Known rows, with every step that occurs
X T B J: [-0.61 -1.68  6.21  3.65 -1.50  1.50 -0.55  0.61  1.08  3.18  0.43 -1.47
 -3.09 -0.70 -1.38 -2.55  1.34 -0.10  5.25  2.56  0.05  0.26 -2.68 -0.19
 -0.53]
X T B J M K: [ 0.15 -1.09  5.52  1.99 -3.09  0.64 -2.08  1.94  0.72  3.90 -0.52 -2.97
 -2.69 -2.18  0.33 -2.89  2.25 -0.84  5.34  1.30  0.55  0.27 -1.73  0.12
 -0.58]
M J X: [-0.33 -1.40  5.52  0.59 -1.27  1.65 -2.77  0.24  0.99  1.20 -0.44 -1.35
 -1.81 -0.60  2.08 -3.42 -1.98 -1.96  0.68  3.08 -0.84  0.06 -1.58  2.48
 -3.01]
T M J X: [-1.39 -2.47  5.92  0.93 -1.14 -0.21 -0.80  2.31  2.01  0.70 -1.22 -2.22
 -1.71 -0.62  3.86 -3.18 -1.29  0.11  1.28  2.31  1.02 -0.65 -2.17  1.30
 -0.88]
J X T: [-2.90 -0.73  4.49  0.29 -0.81  1.57 -3.88  0.71  4.47  1.13 -0.82 -2.66
 -1.35 -3.26 -0.18 -1.44 -1.31  0.68  4.56  1.50 -0.92 -1.54 -1.80  1.44
 -2.68]
M T J: [-0.68 -3.53  6.46  2.44 -4.40  3.04 -2.48  0.52 -1.04  2.08  1.32  0.48
 -2.71 -0.54  1.78 -0.52  1.70 -2.44  1.95  1.04 -0.04 -2.96 -0.72 -3.35
 -3.32]
T M J: [-1.55 -2.19  5.67  1.55 -0.91 -0.15  0.72  2.29  0.77  0.88 -1.07 -0.07
 -2.16  0.75  4.37 -3.44 -0.76 -1.33  1.18  2.24  1.18  0.20 -2.47  1.07
 -0.07]
X J M K: [-1.27 -0.67  5.16  0.20 -1.76  0.49 -2.67  1.44 -3.05  0.86 -2.77  0.28
 -3.03 -0.55  4.13 -0.64  0.61 -2.42  1.62  1.13  1.27  0.44 -0.72  2.29
 -3.15]
N X T J M: [-2.78  0.13  2.89  3.09 -2.63  3.00 -1.67  1.16  0.41  1.94  0.55  0.24
 -0.64 -2.53  3.34 -2.40  0.03 -1.43  3.29  2.11  0.84 -2.83 -1.60 -1.21
 -0.36]
T B J: [-0.50 -1.26  6.81  3.52 -2.47  1.81  0.00  1.60 -1.54  3.16  1.37 -1.24
 -3.29  0.70  1.65 -1.56 -0.15 -1.02  2.47  3.08  1.51 -0.74 -2.91  0.66
 -1.07]
K M: [-3.71 -0.26  3.34  1.91  0.46  1.46  2.56  0.25  0.00  1.45 -2.39  1.69
 -2.32  0.22  3.72 -0.29 -1.71 -2.69  2.09  1.08  1.54  0.47 -1.46  1.57
 -2.04]
S M J B: [ 0.36 -1.96  5.28  1.60  0.16  2.98  0.58 -0.52  1.12 -0.03 -2.17  1.18
 -2.98 -1.06  2.43 -2.59  0.52 -4.47  0.14  1.17 -0.75 -1.16 -0.23  3.32
 -0.87]
M J: [-0.44 -1.15  5.35  1.40 -0.89  1.62 -0.72  0.15 -0.50  1.42 -0.41  1.50
 -2.38  1.17  2.65 -3.85 -1.31 -3.77  0.39  2.91 -0.62  1.15 -1.85  2.26
 -2.01]
X T: [-2.95 -0.61  4.16  1.37 -0.23  1.50 -1.47  0.41  2.98  1.41 -0.98  0.56
 -2.23 -1.31  0.05 -2.20 -0.12 -1.35  4.84  1.28 -0.80 -0.11 -2.13  0.75
 -1.33]
K M J B: [-1.39 -2.26  5.89  1.83  0.40  1.20  2.58 -0.44 -0.42  2.09 -1.90  0.48
 -2.38 -0.08  2.69 -2.82 -0.33 -3.83  1.15  1.57  0.25  0.04 -2.33  2.35
 -1.53]
N X T J B: [-2.11 -1.76  4.67  3.40 -1.41  3.10 -0.75  0.67  0.53  1.87  1.65  0.84
 -1.09 -2.84  1.86 -2.54  0.53 -2.24  3.23  1.43  0.27 -4.67 -2.70 -0.59
  0.02]
S K M: [-5.06 -1.70  3.52 -0.80  0.61  3.27  4.32  0.74 -0.94  1.74 -2.47  0.72
 -2.99 -1.26  2.80 -1.45 -1.57 -2.57  1.17 -0.01  1.05 -1.05 -2.17  0.33
  0.00]
T M: [-3.87 -1.25  4.80  1.03 -0.73  0.00  0.59  3.19  2.00  0.33 -1.03  0.07
 -2.07 -0.31  4.75 -1.41 -1.39 -0.29  2.38  1.13  2.05 -1.61 -2.83  0.93
  0.12]
X J T M: [-2.40 -3.41  8.01  1.13  1.72  0.18 -1.42  1.18 -0.98  0.74 -2.62  1.16
 -1.65  0.02  3.32 -0.10  0.78  1.09  1.89  1.34  0.63 -0.18 -2.35  1.97
 -2.43]
T J X: [-1.44 -2.23  6.72  3.05 -2.69  3.04 -2.74  0.11  0.15  0.99  0.65 -2.71
 -2.61 -2.76  3.67 -0.20 -1.70 -0.62  2.20  3.28  0.78 -3.72 -2.06 -0.81
 -3.20]
B J M K: [-0.38  0.70  6.12 -0.69 -3.69  2.55 -2.13  2.48 -2.04  2.20 -3.73 -0.28
 -3.64 -0.72  4.51 -1.07  0.76 -3.56  3.47  1.24  2.98 -0.13 -2.86  1.44
 -1.64]
T X J M: [-2.18 -0.91  5.32  2.62 -3.34  0.87 -1.47  1.89 -1.61  1.57  1.48 -1.69
 -2.59  0.62  3.29  1.55 -0.67 -0.25  1.20  2.18 -0.58  0.91 -1.80  0.96
 -0.75]
K M T X J B: [-1.50 -4.14  6.33  2.69 -2.20  1.25  1.53  0.29 -1.53  2.62  0.38  0.10
 -2.60  0.53  0.74  1.28  1.91 -1.82  1.70 -0.71 -0.31 -0.86 -1.03 -0.68
 -1.84]
S K M T B J: [-2.55 -3.67  5.50  0.37 -1.87  3.64  3.79  0.93 -2.56  3.39 -1.39 -0.60
 -3.38 -0.34  0.28 -1.55  1.47 -1.75  1.66 -0.38  1.10 -1.23 -1.67 -2.38
 -0.37]
S M T B J X: [ 0.91 -2.56  4.91  2.23 -3.05  3.39 -1.41  0.53  0.77  1.39 -1.02 -1.02
 -2.86 -1.02  0.09  0.02  2.25 -1.14  1.68  0.22  0.25 -1.79  1.69 -0.56
 -2.44]

Rows
[-1.37 -0.48  3.43  3.63 -1.51  2.36  0.03  1.33 -0.23  2.80  1.67  0.85
 -1.21 -0.64  0.60 -2.92  0.34 -1.20  3.37  1.84  0.99 -1.90 -2.06 -0.02
  0.36]
N X T B J
[-2.13 -2.57  7.61  0.88  1.70  1.46 -2.40  0.06 -1.69  0.94 -2.17  2.10
 -1.77  0.07  2.44 -0.12  0.24 -0.30  1.78  1.67 -0.24  0.01 -2.08  2.59
 -3.70]
X J T
[-1.52 -2.19  8.98  0.17 -0.18  2.17 -0.81  2.29  0.03  1.96 -3.69  0.62
 -2.08 -0.25  3.72 -0.76  0.91  0.16  3.86  1.49  2.25 -0.74 -4.50  1.03
 -0.80]
B J T M
[-0.92 -2.87  5.54  2.62 -2.78  1.63  0.53  0.52 -0.65  3.49 -0.70 -1.73
 -2.29 -0.04  0.36 -0.35  1.36 -0.55  2.73  0.60  1.29 -0.56 -0.38 -1.39
 -3.02]
K M T B J X
[ 0.21 -0.84  2.19  0.14 -0.17  2.17  0.33  0.90  0.06 -0.26 -3.20  2.26
 -3.22 -1.92  4.15 -0.50  0.00 -5.20  0.98 -1.71  1.06 -1.12  1.70  3.10
 -1.39]
S M K
[-1.40 -1.23  4.15  2.45  0.46  1.22  2.90 -0.81 -1.06  1.75 -2.59  1.59
 -2.49  1.32  3.18 -2.37 -1.27 -3.50  1.00  2.10  0.74  2.10 -1.12  1.72
 -2.00]
K M J
[-2.87 -1.96  4.89  1.60  1.13  1.44 -0.69  1.95 -1.91  1.04 -0.80  3.07
  0.03 -0.08  4.43 -0.92 -0.16 -0.20  0.80  0.91  1.47 -2.13 -1.99  1.63
 -1.13]
N X J T M
[ 0.65 -2.29  5.65  2.24 -1.57  0.64 -2.95  0.17  2.17  2.53  0.88 -3.45
 -1.56 -1.45 -0.46 -4.51 -0.31 -0.28  2.24  3.31 -1.87  0.46 -1.10  1.43
 -2.42]
M J X T B
[-1.07 -1.48  8.68 -0.14 -0.16  3.38 -1.77  1.08 -0.70  2.29 -3.21  1.53
 -2.24 -0.13  2.85 -0.56  0.57 -1.40  3.60  1.73  1.24 -0.46 -4.21  1.68
 -2.08]
B J T
[-2.86 -2.77  4.33 -0.39  0.62  2.95  3.01 -0.33  0.25  2.05 -2.96 -1.41
 -2.67 -2.01  0.27 -3.28 -0.64 -1.52  1.83  0.85 -0.37  0.18 -1.74 -0.04
 -0.55]
S K M J X T
[-1.51 -3.23  8.58  3.00 -2.29  2.90 -1.03  0.42 -0.43  1.59  1.45 -1.29
 -3.23 -2.73  3.76 -1.18 -0.04 -2.71  2.24  2.44  0.34 -5.06 -3.82 -0.13
 -1.45]
T J B
[-1.29 -1.42  4.43  1.86  0.08  1.34  1.19 -0.70  0.00  1.47 -2.56 -0.56
 -1.84 -0.05  2.69 -2.03 -1.73 -2.07  1.20  2.26  0.56  1.29 -0.91  1.84
 -3.02]
K M J X
[ 0.35 -2.68  6.84  0.67 -1.18  0.98 -2.21  1.33  0.26  3.06  1.10 -0.51
 -0.61 -0.16  3.05 -2.20 -0.53 -1.87  0.61  1.83 -2.45  1.17 -1.96  2.48
 -0.90]
M J T X
[-0.32 -1.58  7.03  2.82 -2.82  1.74 -1.62  1.59 -0.37  3.00  1.32 -3.35
 -2.83 -0.59  1.14 -1.24 -0.63  0.31  2.65  3.19  1.37 -1.54 -2.65  0.83
 -1.95]
T B J X
[-2.20 -0.91  3.30  3.86 -1.31  3.18 -0.48  0.52 -0.01  1.65  1.19  1.64
 -1.07 -1.80  2.21 -2.29 -0.07 -1.99  3.02  1.76  0.72 -3.02 -1.83 -1.21
 -0.37]
N X T J
[-2.61 -1.37  4.61  1.48  1.02  2.39 -1.40  0.98 -2.55  1.17 -0.39  3.79
 -0.11 -0.13  3.52 -0.82 -0.40 -1.31  0.60  1.04  0.73 -2.01 -1.69  2.24
 -2.04]
N X J T
[ 0.17 -2.99  4.77  2.46 -2.92  4.11 -1.78 -0.50  0.93  0.13 -1.61 -0.31
 -2.78 -2.10  1.97  0.63  1.85 -1.97  1.37  0.16 -0.11 -2.96  2.05 -1.76
 -3.20]
S M T J X
[-2.57 -3.54  5.24 -0.59  0.19  2.54  3.70  0.84 -1.30  3.21 -1.37 -0.73
 -2.00 -1.23  2.53 -1.86 -0.65 -1.96  0.23  0.20 -0.91  0.43 -2.15  0.58
  0.74]
S K M J T X
[-0.68 -4.61  8.31  1.82 -4.46  2.93 -2.78  0.79 -0.30  2.42  2.08 -0.51
 -2.63 -1.91  1.34 -1.14  2.54 -2.75  2.27  0.45 -0.64 -4.98 -1.79 -2.63
 -2.72]
M T J B
[-0.65 -3.85  6.80  1.86 -4.70  3.03 -4.14  0.62  0.12  1.94  1.35 -1.77
 -2.15 -1.95  1.29 -0.32  1.40 -1.04  2.20  1.12 -0.38 -3.81 -0.55 -3.08
 -4.11]
M T J X
[-1.55 -3.22  4.93  3.17 -2.11  1.36  1.78  0.08 -1.99  2.35 -0.14  0.92
 -2.67  1.56  0.91  1.62  1.25 -1.64  1.61 -0.41  0.04  0.94 -0.11 -1.30
 -2.23]
K M T X J
[ 0.45 -1.18  3.73  1.50 -0.12  3.02 -0.76 -0.76  1.59 -0.50 -2.86  0.06
 -2.54 -0.98  2.42 -1.74 -0.82 -2.72  0.08  1.78 -0.57  0.09  1.20  2.77
 -2.21]
S M J X
[-2.45 -1.86  6.26 -0.41 -1.03  1.10 -2.83  2.69  1.77  3.09  1.61 -0.92
  0.16 -1.79  3.85  0.66 -1.17 -0.24  2.04  0.24 -1.90 -1.05 -2.45  2.30
 -0.56]
J T X
[-2.06 -1.39  4.29  3.01 -1.19  0.32 -1.31  1.07  2.70  2.95  1.80 -1.90
 -1.96 -1.67 -0.66 -2.78  0.27 -0.04  4.44  1.97 -1.07 -0.39 -1.40  0.43
 -0.67]
X T B
[-2.04 -3.02  8.37  1.83  0.56  1.54 -0.94 -0.02 -1.83  0.30 -0.57  1.29
 -3.55 -0.11  1.19 -0.71  0.48 -2.05  1.56  1.82  0.05 -2.28 -3.42  2.73
 -2.63]
X J B
[-1.60 -2.22  4.31  0.53 -0.57 -0.61 -0.50  2.45  2.87  1.48 -1.88 -0.53
 -2.27 -2.32  1.82 -2.73  1.18 -1.13  4.89 -0.99  0.97 -0.68 -1.69  0.46
  0.24]
X T M K
[-3.65  0.52  3.65 -1.39 -5.09  1.57 -4.80  3.23  1.60  2.27 -0.78 -1.36
 -1.01 -1.52  3.71 -1.20  0.82 -1.58  2.61  0.70 -0.07 -1.18 -0.62 -0.49
 -2.63]
J M T
[-1.32 -2.73  4.94  1.01 -4.89  1.63 -2.41  2.40  0.53  2.61  3.32 -0.14
 -1.85  0.34  0.68  0.73  0.77 -1.98  1.65 -0.73 -1.54 -1.35 -0.69 -1.39
 -1.21]
M T X
[ 0.07 -1.75  5.55  1.07 -0.94  1.44 -3.08 -0.28  2.33  1.44 -0.94 -1.84
 -1.71 -1.26 -0.03 -4.06 -0.71 -1.16  2.48  2.92 -1.58  0.66 -1.51  1.76
 -2.63]
M J X T
[ 0.29 -2.21  7.47  0.59 -1.75  1.95 -1.72  1.47  0.87  1.45 -3.61 -1.90
 -3.36 -1.78  0.70 -1.40  1.10 -0.24  5.34  0.80  2.46 -1.04 -3.28  0.44
 -1.38]
B J X T M K
[-2.68 -0.61  3.43  2.86  0.19  2.63  0.06  0.61 -3.22  0.30  0.13  4.24
 -1.48  1.18  2.99 -0.89 -1.27 -2.37  0.29  1.74  1.64 -1.67 -1.69  1.70
 -1.76]
N X J
[-2.60 -0.31  5.71  2.57 -4.22  2.46 -2.55  1.22 -0.58  1.72 -0.27 -2.30
 -2.58 -2.37  6.15 -0.72 -0.67 -1.59  2.33  3.66  0.99 -2.07 -2.06 -1.24
 -2.09]
T J M
[-1.41 -3.07  6.67  1.69 -0.16 -0.21 -0.21  1.31  3.58  1.63 -1.16 -1.38
 -2.08 -1.68  0.43 -4.49  1.42 -0.46  4.32  1.46 -0.54 -0.71 -3.21  0.67
  0.60]
X T M J B
[-1.56 -3.23  5.37  2.77 -2.69  2.39  0.15 -0.49 -0.57  2.15 -1.09 -0.84
 -2.19 -1.03  1.99  0.47  0.77 -1.43  2.40  0.66  1.00 -1.71 -0.05 -2.44
 -3.69]
K M T J X
[-1.21 -0.51  5.73  2.91 -2.84  1.18 -1.84  1.50  1.53  3.59 -0.31 -2.93
 -2.61 -1.42 -0.31 -2.73  1.60  0.45  5.54  2.89  0.26  0.33 -2.52 -0.37
 -0.55]
X T B J M
[-1.37 -2.33  6.00  3.55 -1.90  1.24  0.03  0.86 -2.27  1.12  2.20  0.18
 -3.16  1.56  1.80  1.70 -1.04 -0.94  0.90  1.69 -0.75  0.58 -2.16  1.19
 -0.77]
T X J
